Each row was made from one walk, in order. Every step used is in the known rows, and no mark comes twice. Write each row's walk.
Known rows:
gulu, nuti, pamo, karap: -3	5	-33	-11	-7	13	17	21	9	47	-21	7	8	30	-7	13	3	-5	-8	-6	20	3	14	26	-12	-9	0	8	5	13	12	-6	-31	46	-16	-5	-15	2	-2	1	11
beviv, nuti, gulu: -29	-13	-13	11	-32	8	8	9	5	-1	-18	-3	-2	-10	-9	12	9	8	6	6	-16	-2	0	-3	-2	-6	12	-12	-3	5	2	3	28	1	-8	32	3	-5	-30	3	-1
beviv, turus: -17	5	0	10	-9	2	1	-3	3	8	3	1	-3	-18	-4	-14	4	-5	0	2	-27	-14	-7	0	-3	0	14	12	1	0	-18	5	4	-3	-2	11	1	10	-4	-1	-6
nuti, pamo, zolof: 5	3	31	0	-3	6	-23	0	-7	39	-11	7	4	46	5	12	-13	-21	-9	15	10	-2	-1	-17	-9	-3	5	17	4	-4	17	-6	-4	24	-14	-6	3	1	-4	-1	16
pibid, beviv: 0	1	-5	6	-11	4	-6	-1	8	0	-5	8	6	4	-4	-10	2	0	-2	-7	-4	2	0	-11	3	5	10	-9	-6	-6	9	-2	-1	2	7	-3	16	-6	12	-5	14
gulu, rufuf: 0	-9	-9	-5	-3	0	-4	9	0	-4	4	3	1	6	5	20	-2	-9	0	6	1	1	0	0	-3	-5	-1	-14	0	-5	-55	3	0	7	-2	-9	-10	1	3	6	12
turus, beviv, nuti, gulu: -35	-8	-3	9	-35	12	12	7	1	4	-7	-21	-6	-18	-14	-2	6	8	6	6	-15	-1	-1	-1	1	-10	17	3	-3	5	-19	4	27	-4	-11	26	-3	11	-32	6	-17
lekorat, gulu, pibid: 0	-8	-4	1	5	-10	-9	-6	9	1	17	11	7	8	5	-23	8	3	7	-10	-11	6	19	0	-9	-8	2	3	-4	-5	-2	-1	-6	10	-17	0	-2	-10	-4	3	8
pamo, rozab: -7	5	-2	1	-2	0	-8	-12	-22	5	-5	-8	-9	15	14	-1	0	9	-1	-3	1	-1	-4	4	2	0	3	2	3	-4	9	-2	3	-8	19	-2	2	2	11	6	4
rozab, beviv, turus, pamo: -32	13	16	1	-21	6	-7	-2	16	49	1	-17	-9	-27	-10	-4	7	-23	2	-17	-49	-16	-6	-16	-1	-3	28	16	1	-6	-6	7	-16	-29	-10	7	6	3	-15	-9	1
karap, pamo, rozab, beviv, nuti: -36	13	5	21	-17	1	19	-3	2	16	-30	-42	-15	47	0	9	8	-14	-1	-21	-12	-9	-6	-21	3	12	15	-4	7	-17	19	-3	22	-28	13	7	12	0	4	19	15
bimu, rozab: -15	0	-1	3	-2	0	-10	5	14	-4	-6	-3	3	1	-8	-1	3	-5	-2	0	1	-1	-6	-2	1	5	22	-14	-3	1	-5	-1	-1	-2	6	-8	6	-4	19	-6	2
karap, pamo, rozab, beviv, nuti, gulu, lekorat: -40	5	-22	14	-40	16	22	7	2	10	-51	-33	-15	41	3	35	4	0	5	-30	-1	-7	-11	-13	-3	-4	13	-9	7	-20	-20	-5	36	-22	8	20	3	-6	-13	31	19
beviv, nuti, pamo: -30	0	13	11	-15	11	1	6	4	33	-17	0	-3	27	-9	3	5	-16	-6	5	-7	-7	-2	-11	-2	0	7	13	3	3	0	1	16	31	-7	6	3	4	-9	-7	-9
rozab, beviv: -3	7	8	-1	-11	6	-16	5	5	2	-5	-27	-2	-3	-1	5	4	0	1	-18	-13	-1	2	-2	-2	2	10	-2	-2	-7	12	1	-4	-21	4	0	8	-3	-4	-5	12
zolof, pamo, lekorat, gulu, rufuf: -3	-2	-18	-8	5	-13	2	-5	31	-1	16	7	5	4	-1	48	16	-8	9	7	-22	-7	-1	-33	-4	-11	1	-11	-6	12	-64	-10	-18	6	-25	-13	-12	-10	-20	-10	29
gulu, nuti, beviv: -3	7	-31	-7	-9	8	6	29	2	9	-6	5	10	13	7	-10	1	8	0	-16	10	0	10	4	-13	-16	-2	26	3	-3	11	-2	-5	-28	-1	6	-9	15	15	7	-15
pibid, gulu, nuti: 1	-10	-40	8	-25	6	6	29	-12	-5	-13	8	4	5	-1	2	0	12	-1	-20	16	1	5	-5	-6	-1	-23	-6	-3	-5	-7	7	-7	12	8	-25	-13	14	-12	-4	-21
zolof, pamo, popa: -8	5	-24	-5	-5	-9	-1	4	-2	1	6	7	7	1	-21	19	0	-8	0	18	-17	-9	-6	-10	7	-3	4	4	-5	25	22	-12	-7	-6	-14	-7	2	-5	-3	-5	21
nuti, gulu, pibid, beviv: -4	-21	-3	0	-31	4	-12	-8	1	-3	1	18	15	0	0	-29	8	12	4	-13	-3	10	18	-5	-12	-9	19	-9	-13	-6	19	-4	5	3	-7	17	16	-14	-2	7	18
zolof, pamo, karap: 2	7	-23	-6	-2	-8	10	-9	12	11	10	1	4	12	-17	12	-4	-1	0	7	-13	1	2	12	2	-1	3	2	-3	22	3	-12	-24	5	-36	-7	-4	-2	-11	-11	27
nuti, gulu, pibid: -4	-23	2	-4	-20	0	-7	-7	-7	-5	5	9	8	-5	6	-19	6	13	6	-5	1	6	20	6	-12	-13	10	0	-7	-1	12	-2	6	2	-13	20	-1	-5	-14	12	3
pibid, gulu, nuti, beviv, rozab: -21	0	-43	14	-19	11	-8	30	-23	0	-15	-6	6	-11	-17	-26	6	16	-2	-20	22	11	4	-2	-15	-17	0	41	-1	-3	-6	11	5	-35	7	-22	-6	24	9	-4	-47
pibid, beviv, nuti, gulu, rufuf: -30	-21	-25	11	-44	11	-4	16	13	-6	-19	8	5	-2	-9	21	8	0	5	4	-18	0	-1	-9	-4	-5	19	-36	-8	-7	-45	3	27	12	0	16	8	-10	-12	4	25
pamo, karap: 1	6	-11	-1	0	1	15	-6	13	17	-5	-4	2	0	-11	5	1	-1	-1	7	7	3	6	30	1	0	3	-1	2	16	1	-3	-19	10	-13	-3	-2	-3	-4	2	10
zolof, pamo: 2	1	-10	-4	-2	-7	-4	-3	0	-5	12	7	1	12	-6	8	-4	-1	1	2	-21	-2	-4	-17	3	-2	2	5	-4	8	1	-8	-4	-4	-24	-2	-2	1	-8	-12	19
rozab, beviv, turus: -18	13	11	9	-21	8	-13	0	7	11	-1	-27	-4	-21	-4	-8	7	-2	1	-18	-37	-17	-6	-5	-3	1	24	12	2	-7	-3	6	0	-21	3	13	7	7	-11	-9	5
lekorat, gulu, rufuf: 1	-10	-25	-1	4	-1	-10	9	15	-10	9	6	-2	3	7	28	4	-5	8	8	-12	3	2	-1	-5	-8	-4	-16	-2	-8	-60	2	-5	11	-8	-6	-11	-13	-8	2	21
bimu, pibid: -5	-7	-5	-13	-4	-5	-4	-3	4	9	0	-2	1	5	-4	5	4	-4	-1	0	14	0	-13	-3	-1	5	-16	-8	-2	6	2	3	-1	4	8	-4	5	-2	19	-6	8
karap, pamo, rozab: -9	4	-5	6	3	-7	21	-14	-8	5	-11	-11	-10	47	10	5	1	-9	-3	-3	17	-3	-2	-12	2	7	1	1	6	-10	14	-9	5	-12	10	4	1	-1	16	27	13
turus, pamo, karap: -13	6	-9	-11	1	-2	21	-7	24	56	-1	6	-3	-5	-17	7	1	-21	2	8	-1	3	4	20	3	-4	6	2	2	19	0	-4	-34	2	-27	-9	-3	-7	-7	-1	10
bimu, rozab, beviv: -18	9	6	3	-14	6	-21	8	17	1	-10	-33	-1	-4	-7	6	6	-2	-1	-17	-10	-2	0	-6	-2	7	31	-13	-3	-6	8	-1	-4	-21	11	-8	11	-7	13	-13	12
lekorat, gulu: 0	0	-17	2	6	-2	-4	0	15	-5	4	3	-2	-2	1	9	7	1	7	0	-12	2	4	-1	-1	-3	-3	-3	-3	0	-7	-2	-4	7	-5	5	-1	-14	-13	-4	10
gulu, pibid, pamo: -7	-11	15	-6	-9	-11	-12	-8	-22	21	10	1	1	22	0	-36	2	-5	-1	-14	-21	7	11	-26	-7	-1	4	3	-11	-10	4	-13	-9	3	-15	2	4	6	9	18	-15
rozab, beviv, nuti: -28	9	8	14	-23	7	-3	10	12	9	-16	-30	-5	0	-11	7	6	-4	1	-19	-28	-6	-3	-7	1	4	16	-6	3	-7	6	5	17	-15	2	3	9	2	-10	-8	4
beviv, nuti, pamo, lekorat, gulu, pibid: -33	-4	24	10	-7	-3	7	-7	28	48	-5	7	8	21	-5	-5	29	-17	2	-5	-12	-7	17	-29	-13	-6	13	19	-2	11	-8	-2	2	41	-17	-1	3	-4	-15	-5	-9
gulu, lekorat: 0	6	-18	-2	-2	8	14	11	2	3	-15	8	0	7	1	14	-9	3	0	-16	8	0	-10	3	-1	-5	-8	5	3	-9	-46	1	5	9	-1	-8	-8	3	6	7	1

Write each row's walk:
-26	18	6	12	-23	7	-22	-13	-16	16	-10	-33	-14	-5	7	-9	7	6	0	-19	-39	-16	-8	0	-2	2	27	13	4	-11	7	3	3	-31	24	8	9	6	2	-1	7
pamo, rozab, beviv, turus
-40	11	-4	9	-22	4	-7	-16	-2	56	-10	12	-9	1	0	-21	6	-15	0	-11	-37	-13	-15	-18	3	1	31	10	-1	-5	0	0	-8	-14	9	2	16	1	17	-4	8
pibid, beviv, turus, pamo, rozab
-35	11	35	8	-25	13	3	0	24	48	-28	-31	-1	12	-12	22	24	-19	-4	-14	-10	-14	2	-28	-6	3	21	13	3	8	6	-1	6	10	4	-2	11	3	-19	-14	-5
rozab, beviv, nuti, pamo, lekorat
-24	13	8	-6	-13	5	-19	-9	-7	50	-9	-23	-16	10	7	5	3	-11	2	-20	-19	0	-4	-9	3	-2	17	7	2	-8	20	0	-16	-37	10	-8	7	-7	2	-2	10
turus, pamo, rozab, beviv
-32	18	-1	-1	-21	6	7	-7	30	67	-6	-21	-7	-25	-22	0	8	-24	2	-10	-40	-12	0	14	-1	-3	31	14	3	10	-4	2	-33	-19	-25	0	5	1	-19	-9	11
rozab, beviv, turus, pamo, karap
-46	-5	-3	7	-53	9	-24	-2	-28	23	-30	-44	-21	13	-1	11	12	11	5	-18	-46	-1	-5	-25	0	-3	25	-18	-7	-12	22	-12	21	-31	13	28	17	-4	-22	16	-3
pibid, pamo, rozab, beviv, nuti, gulu
-3	5	1	4	15	-13	41	-11	41	6	-11	-6	1	20	-1	26	23	-20	5	1	12	-6	8	-34	-4	3	-4	-4	4	7	-8	-11	-11	0	-9	5	1	-14	-13	18	12
karap, pamo, lekorat, gulu
-25	-21	-5	9	-17	5	-22	-6	-10	-4	-3	7	13	-21	-17	-43	13	16	4	-10	1	18	13	-6	-16	-12	39	5	-11	-7	19	1	14	-5	-5	16	18	-12	8	6	8
nuti, gulu, pibid, beviv, rozab
-41	5	-23	11	-46	22	-8	8	-9	12	-41	-28	-14	9	5	29	2	21	6	-28	-18	-4	-10	4	-3	-9	15	-7	4	-14	-25	1	33	-20	19	15	3	-5	-18	10	9
pamo, rozab, beviv, nuti, gulu, lekorat
-22	16	30	5	-19	4	-16	2	11	65	-3	-11	-4	-2	-6	5	-8	-32	1	-8	-45	-16	-12	-25	-4	-4	32	16	5	-12	7	3	-14	-30	-21	6	8	3	-14	-7	21
rozab, beviv, turus, pamo, zolof
-3	3	-33	-4	7	0	21	19	29	11	-14	6	9	-6	5	26	24	7	8	-14	3	-4	11	-14	-10	-8	-5	-11	0	6	0	-4	-23	15	5	-4	-13	-6	-12	3	4
pamo, lekorat, gulu, nuti
-29	-2	7	24	-6	-13	50	-11	52	19	-13	6	13	38	-13	-15	32	-24	6	-17	-6	-6	14	-50	-6	7	14	-8	-5	-4	0	-8	8	14	-14	4	19	-13	6	16	17
karap, pamo, lekorat, gulu, pibid, beviv, nuti
-35	18	13	2	-12	-1	3	-10	46	58	0	-17	-6	-36	-11	14	30	-25	11	-16	-54	-20	-4	-32	-5	-7	29	14	0	7	-15	1	-26	-29	-9	6	7	-8	-30	-14	3
rozab, beviv, turus, pamo, lekorat, gulu
-27	13	-34	5	19	-4	36	20	29	14	-15	-13	9	15	-12	2	30	-7	5	-17	24	3	9	-31	-20	-17	13	37	7	3	4	-6	-8	-35	-5	5	-8	2	13	24	-14
karap, pamo, lekorat, gulu, nuti, beviv, rozab
-14	12	17	-2	-18	15	-35	-9	-18	38	-16	-31	-13	35	13	9	4	-2	-6	-16	-5	-4	0	-3	-6	-2	14	18	2	-6	27	-5	-5	-4	20	-5	10	-2	4	-5	14
nuti, pamo, rozab, beviv
-20	12	-49	4	-12	7	3	22	18	10	-1	10	5	-9	4	-14	11	6	7	-12	-29	-12	6	1	-17	-21	7	36	2	-3	-14	2	-5	-26	-7	20	-9	12	1	3	-12
lekorat, gulu, nuti, beviv, turus
-3	6	-10	-5	8	-14	8	-13	30	4	12	4	4	0	-5	28	19	-3	9	0	-24	-7	-1	-35	-1	-7	-1	2	-6	18	-7	-12	-18	-1	-24	-4	-2	-12	-21	-16	17
zolof, pamo, lekorat, gulu
-39	1	33	9	-10	1	12	-10	25	52	6	-10	3	15	-10	-20	25	-16	3	-6	-12	-8	15	-29	-11	-10	17	35	-5	14	-26	-3	2	36	-21	-6	-2	12	-19	-3	-25
turus, beviv, nuti, pamo, lekorat, gulu, pibid
-5	-10	-4	-3	-4	-14	-14	-8	-7	17	14	5	-1	18	1	-28	10	-2	6	-13	-33	9	15	-29	-8	-6	1	-1	-13	-10	-5	-14	-15	7	-19	6	3	-7	-4	15	-7
lekorat, gulu, pibid, pamo
-21	13	-1	7	-17	4	-5	-4	4	10	7	-2	1	-13	-2	-27	2	-3	-1	1	-24	-14	-3	-2	-7	-10	14	46	3	6	-15	1	8	-41	-5	18	5	20	5	1	-25
nuti, beviv, turus
-30	6	1	7	-20	4	2	-4	21	50	1	20	0	-17	-13	-20	6	-25	1	-9	-40	-11	-11	-23	1	0	29	8	-5	-1	-7	2	-11	-5	-9	5	14	0	5	-9	6
pibid, beviv, turus, pamo
-33	13	-6	12	-24	-1	-16	-4	-10	13	-8	-31	-11	26	-3	13	4	3	0	-19	-45	-9	-13	-19	6	2	19	1	-1	-4	19	-6	16	-26	-3	0	9	2	-6	-14	24
zolof, pamo, rozab, beviv, nuti
-36	13	5	16	-24	8	-9	-1	-9	18	-21	-38	-14	16	1	6	7	6	1	-19	-28	-8	-7	-3	4	5	18	-3	2	-11	17	3	22	-25	22	3	12	3	1	-3	7
pamo, rozab, beviv, nuti
-40	18	-2	-1	-17	2	-8	-19	-7	62	6	0	-12	-2	6	-27	3	-15	1	-1	-33	-13	-10	-6	-2	-14	23	51	5	3	-7	0	-2	-56	0	10	5	18	15	3	-25
nuti, beviv, turus, pamo, rozab
-32	8	-26	-2	-3	-2	28	14	39	59	-6	19	3	-27	-5	16	27	-17	11	-15	-36	-18	1	-30	-10	-13	16	9	3	10	-21	1	-31	6	-15	8	-14	1	-19	-2	-4
beviv, turus, pamo, lekorat, gulu, nuti
-30	-13	-15	16	-43	12	2	6	13	-3	-22	6	4	-8	-13	1	12	7	4	0	-19	0	0	-9	1	-1	20	-22	-7	-2	11	-1	27	5	0	27	20	-11	-14	-1	14
pibid, beviv, nuti, gulu
-4	-3	8	7	-1	-9	2	-19	33	11	3	15	15	3	-1	-20	26	0	7	-19	-6	1	17	-26	-9	-3	14	-5	-11	1	5	-7	-15	11	-2	-8	15	-15	8	-2	14
pamo, lekorat, gulu, pibid, beviv
-10	13	6	2	-14	7	-26	-9	-16	10	-11	-35	-12	13	12	4	3	11	0	-21	-10	-1	-3	3	0	2	12	2	2	-9	23	-1	0	-29	28	-6	8	-2	5	0	16
pamo, rozab, beviv
-34	4	14	12	-7	3	14	-5	35	39	-17	-1	-1	14	-8	24	29	-18	1	6	-12	-11	0	-27	-5	-4	9	12	4	15	-11	-4	3	32	-7	2	3	-7	-27	-12	-7
beviv, nuti, pamo, lekorat, gulu
-2	-2	2	-5	7	-20	3	-20	24	7	24	14	12	8	-2	-3	19	-2	9	-10	-24	-3	15	-34	-8	-12	6	9	-8	13	-4	-12	-20	6	-33	-7	-2	-8	-12	-9	17
zolof, pamo, lekorat, gulu, pibid
-46	1	-22	7	-54	17	-14	6	-24	28	-46	-37	-21	21	0	24	4	16	5	-33	-38	-1	-15	-25	-1	-7	17	-12	-5	-19	-24	-13	26	-22	13	19	7	-2	-18	22	-5
pibid, pamo, rozab, beviv, nuti, gulu, lekorat
-8	1	-2	-10	-3	9	17	19	12	42	-24	6	10	20	5	21	17	-8	-5	-14	22	-7	10	-20	-14	-8	2	9	3	10	8	-7	-22	35	4	-7	-13	8	-3	1	-9
gulu, nuti, pamo, lekorat
-30	-6	0	10	-43	14	-7	11	10	2	-20	-28	-4	-15	-10	17	12	8	7	-11	-29	-4	3	-2	-2	-6	20	-14	-2	-5	13	5	25	-19	-1	26	12	-9	-35	-2	9
rozab, beviv, nuti, gulu
-41	-20	13	4	-44	-1	-2	-3	-21	24	4	-18	-5	4	-14	-38	7	3	5	-10	-36	5	9	-30	-7	-13	23	3	-11	-4	-17	-9	17	1	-26	27	1	17	-21	23	-32
turus, beviv, nuti, gulu, pibid, pamo
-12	-10	-4	-17	-16	-12	-11	-4	-11	25	-3	-9	-5	18	-9	-2	4	-10	-3	-5	-5	3	-13	-29	2	8	-15	-13	-8	2	1	-9	-9	2	4	1	9	0	16	6	-10
bimu, pibid, pamo
-25	-2	7	18	16	-14	23	-17	33	14	-3	-1	14	16	-20	-29	34	-15	5	-17	13	9	15	-46	-15	-1	30	11	-5	-5	5	-6	-5	-1	-10	-5	16	-16	22	18	17
karap, pamo, lekorat, gulu, pibid, beviv, rozab
-34	5	19	8	-19	13	3	5	-1	40	-6	-16	-6	18	-14	-9	2	-16	-5	1	-10	-7	-4	-10	1	-4	13	29	2	8	-24	2	16	28	-11	1	-2	21	-13	-7	-23
turus, beviv, nuti, pamo
-32	0	-18	9	-45	23	4	20	11	3	-38	-22	-4	-10	-9	30	4	14	7	-27	-19	-4	-6	-1	-5	-9	13	-9	2	-12	-32	4	30	-11	-2	18	1	-7	-30	4	9
rozab, beviv, nuti, gulu, lekorat
-31	3	-2	6	-21	-2	11	-17	28	71	9	22	9	-8	-22	-46	8	-24	0	-9	-33	-4	9	5	-5	-4	34	14	-4	9	-4	-1	-31	10	-33	-4	13	2	12	0	14
gulu, pibid, beviv, turus, pamo, karap
-38	4	7	12	-16	10	-5	-5	-16	40	-24	-7	-13	41	4	4	5	-10	-7	4	-9	-6	-7	-7	0	0	10	14	5	0	7	-1	21	22	13	1	4	6	2	-1	-7
beviv, nuti, pamo, rozab
-35	9	-21	5	-39	4	23	14	17	60	-11	11	4	-22	-10	-11	19	-15	2	-18	-8	-20	1	-33	-14	-15	2	45	-2	14	-28	7	-22	-39	-6	-18	-8	33	-12	-8	-54
pibid, gulu, nuti, beviv, turus, pamo, lekorat
-39	11	-12	7	-26	4	9	2	19	56	-8	20	5	-25	-28	-8	9	-31	0	9	-35	-18	-13	-19	7	-1	30	7	-3	14	10	0	-12	-9	1	-2	19	-4	7	-5	11
pibid, beviv, turus, pamo, popa
-34	3	27	5	-19	-7	15	-20	30	66	7	23	12	-17	-13	-39	23	-26	3	-18	-30	-14	5	-39	-8	-4	36	16	-5	6	-8	0	-20	-1	-15	-4	14	7	11	-4	-8
gulu, pibid, beviv, turus, pamo, lekorat
1	-1	-48	-2	3	4	5	30	13	-2	-7	12	5	6	7	12	8	10	7	-15	-6	3	9	1	-10	-9	-7	-10	-1	-7	2	-1	-14	14	-4	2	-15	-9	-6	3	13
lekorat, gulu, nuti
-22	17	-31	4	-9	3	17	15	32	23	-6	3	9	-17	1	-2	25	4	7	-14	-20	-18	8	-17	-18	-19	11	36	2	9	-19	-1	-14	-27	-1	15	-8	14	-7	2	-20
pamo, lekorat, gulu, nuti, beviv, turus
-6	6	-15	-2	-3	-8	-13	-15	-20	2	3	-1	-8	26	9	6	-4	8	0	-2	-17	-2	-9	-12	4	-2	4	6	-1	2	12	-11	-2	-12	-4	-1	-1	2	6	-5	20
zolof, pamo, rozab
-6	-6	-13	4	-27	12	14	17	2	33	-28	7	8	17	-2	17	18	-3	-6	-16	32	-7	7	-27	-13	-2	-19	13	-3	11	-8	1	-20	34	11	-30	-10	17	-19	-11	-30
pibid, gulu, nuti, pamo, lekorat
-13	10	-31	-5	-12	19	-25	18	-6	35	-21	-20	-8	41	19	21	12	7	1	-31	-9	0	9	-3	-15	-11	8	9	0	-12	26	-6	-18	10	17	0	-4	-11	-2	-3	24
lekorat, gulu, nuti, pamo, rozab, beviv
5	1	-17	-2	2	8	-13	30	4	39	-20	19	9	51	12	26	-5	-12	-1	0	4	0	8	-16	-18	-12	-1	8	2	-10	22	-7	-17	38	-16	-3	-13	-8	-13	2	31
lekorat, gulu, nuti, pamo, zolof
-39	9	0	5	-11	0	-3	-16	-10	56	-3	4	-15	-5	5	-12	3	-15	2	0	-35	-14	-13	-9	2	-4	23	21	5	-1	-9	3	-6	-16	3	4	0	7	3	2	-6
beviv, turus, pamo, rozab
